In the rows, 128 means zero.
Known rows, with every step that occurs:
zenu/kikoro/peve: [ 73 158 143 105 106 119 158 153 136 142 102 106 128 149 120 100  85 122
 121 168 121 110 117 160  94]
peve/kikoro/zenu/zuduv: [ 34 132 116 127  94 104 121 160 127 114 137 141 137 162 126 114  80 139
 125 181 137 109 124 141  98]
zilog/peve/kikoro/zenu: [ 67 116 152 107 114 104 147 163 143 126 141 138 107 165 136 100 105 157
 104 159 133 114 130 146  95]
zilog/mufelat: [ 77 144 128 120  69 111 100 138 153 145 138 123 113 166 121  89 137 134
 132 156 124 105 122 121 122]
zilog/peve: [ 79 141 151 103  85 125 130 163 155 149 133 136 105 155 117  80 126 127
 123 160 140 118 122 133  94]
peve/zuduv/zenu/kikoro/mufelat/zilog: [ 68 159 115 101 107 158 135 160 140 149 122 126 148 175 143 105 104 147
 144 198 148  81 113 147  91]
mufelat/kikoro/peve/zuduv/zenu/zifud: [ 56 178 130 141 121 133 154 202 148 170 127 149 134 156 134  53  61 133
 139 210 149 119 151 154 105]
zifud/peve/kikoro/zenu/zuduv: [ 29 120 118 123 113 113 119 169 129 123 115 142 132 154 110 121  61 152
 112 194 133 100 113 163  98]
mufelat/kikoro/zenu/zuduv/peve: [ 47 152  92 113  94 125 131 159 132 150 149 138 145 158 107  84  55 125
 136 184 137 142 127 141  82]
mufelat/zilog/peve/zuduv: [ 88 146 164 104 100 158 119 175 158 156 143 161 105 164 125  83 132 134
 110 169 161 110 134 147  84]
mufelat/kikoro/zenu/zifud/peve: [ 47 148 138 135 122 122 152 169 125 150 112 128 131 145 117  64  65 147
 130 189 108 124 136 155 104]
zifud/peve/kikoro/mufelat: [ 80 100 116 108 116 110 121 153 125 126 109 109 121 171 142 127 104 184
 103 176 136  92  93 149 123]
kikoro/mufelat/zilog/peve: [110 142 158  97 100 145 146 148 149 145 140 131 124 182 146  92 154 158
 106 157 156 111 130 135  95]
kikoro/zenu/zifud/peve/zuduv/mufelat/dogi: [ 32 144 131 139  94 142  91 165 107 146 128 142 145 139 113  78  88 137
 138 183 122  84  95 155  98]
zuduv/peve/zifud: [ 57 129 112 112  98 126 117 168 158 156 142 117 128 146 119  85  86 149
 123 181 131 116  83 140  91]
zifud/peve/kikoro/zenu: [ 48 111 133 122 120 108 127 157 125 124 120 127 118 149 122 114  77 165
 105 175 114 107 110 163 104]
peve/kikoro/zenu/zuduv/mufelat/dogi: [ 53 126 108 118  75 107  88 119 107 121 158 137 148 169 123 102 101 126
 140 149 132 114  98 124  93]
zifud/peve/zuduv: [ 47 136 126 128  93 139  96 188 132 143 113 142 110 138 107 102  91 138
 122 192 141  95 107 159 106]
mufelat/zilog/peve: [100 146 170  95  95 146 134 144 163 159 139 141 109 167 122  75 139 132
 112 155 143 126 131 139  82]
zuduv/mufelat: [ 61 137 115 117  58 142  85 134 128 153 144 111 116 148 115  91 125 113
 147 151 131 114  92 111 102]
mufelat/dogi: [ 88 156 138 121  63  98 106 120 122 130 144 128 135 157 120  67 128 118
 141 143 117 131 110 130 100]
zuduv/mufelat/kikoro: [ 81 133 107 112  73 138  98 128 122 163 153 112 108 158 120  71 116 114
 150 142 129 142 112 103 105]

Rows:
[ 38 137  97 114  92 132 108 180 160 153 135 132 144 149 108  94  70 135
 129 199 149 108  84 139  87]  zenu/zuduv/peve/zifud
[ 34 149 114 131  95 148  99 195 145 155 120 148 118 139 106  94  76 135
 139 212 142  92 106 159 100]  zifud/peve/zuduv/zenu
[ 75 157 148  79 116 166 143 172 172 171 120 149 117 165 117  82 101 125
 134 193 147  92 119 156  67]  mufelat/zilog/peve/zuduv/zenu/kikoro
[ 71 104 127 106 111 111 112 150 138 137 108 120 106 155 119 109  89 158
 109 173 121 107  92 154 108]  zifud/peve/kikoro
[ 26 154 100 120  82 129 117 165 139 140 141 139 151 148 102 106  63 125
 132 191 138 115 108 149  81]  kikoro/zenu/zuduv/peve
[ 76 160 153 105 101 164 123 181 171 169 148 168 111 165 123  73 117 131
 127 189 162 108 134 146  77]  mufelat/zilog/peve/zuduv/zenu
[ 52 123 119 112  94 150  98 128 130 142 153 138 137 172 126 114 102 135
 124 163 144 111 109 130  85]  peve/kikoro/zenu/zuduv/mufelat/zilog
[ 65 128 130 115  93 185  73 155 134 170 130 139 111 147 110 103 113 135
 121 175 145  98  92 146  93]  zifud/peve/zuduv/mufelat/zilog
[ 39 161 113 134  75 137 102 183 143 148 143 148 123 146 119  84  93 121
 152 199 146 101 117 135  99]  peve/zuduv/zenu
[ 54 144 122 106  97 153 115 169 125 154 115 115 118 144 120 115  87 116
 129 173 141  88 100 149  96]  zenu/kikoro/peve/zuduv/mufelat
[ 49 161 133 120 126 125 168 182 161 152 114 115 141 148 128  82  64 142
 131 196 124 101 111 159  88]  zuduv/zenu/kikoro/peve/zifud
[ 86 143 143  85 136 152 175 168 173 159 124 120 141 180 150  82 116 169
 122 187 146  87 110 142  81]  zuduv/zenu/kikoro/mufelat/zilog/peve/zifud
[ 45 142 129 140 126 126 127 192 140 155 119 148 121 159 123  74  79 163
 123 197 124  92 148 155 124]  zilog/mufelat/kikoro/zenu/zifud/peve/zuduv
[ 41 131 138 127 113  99 141 158 130 126 124 122 136 157 139  92  84 155
 123 181 115 100 119 145 105]  peve/kikoro/zenu/zifud
[ 16 144 102 130  99 126 124 188 148 139 147 139 155 144 113  98  57 144
 125 201 141 109 102 148  81]  kikoro/zenu/zuduv/peve/zifud
[ 47 112 121 109 112 160  98 139 132 148 131 138 132 165 112 121  84 150
 110 177 140 102  98 152  85]  zifud/peve/kikoro/zenu/zuduv/mufelat/zilog
[ 48 173 130 144  95 135 128 198 146 150 139 151 128 147 126  89  81 129
 131 201 155 107 134 158  99]  kikoro/peve/zuduv/zenu
[111 108 100  87  98  89 115 113 124 132 145 109 146 187 150 102 111 173
 115 151 134 113  75 138 106]  zuduv/peve/kikoro/mufelat/dogi
[102 104 135 101 128 130 125 135 134 136 115 116 125 182 147 119 117 190
  92 170 139 101 100 155 111]  zifud/peve/kikoro/mufelat/zilog
[ 68 172 129 137 120 126 142 195 166 176 131 151 127 173 136  55  84 144
 137 205 147 104 157 145 123]  zilog/mufelat/kikoro/peve/zuduv/zenu/zifud
[ 72 142 112  98  90 119 141 142 121 128 107  93 140 165 139 113 112 141
 138 167 124  90 101 133 107]  zenu/kikoro/mufelat
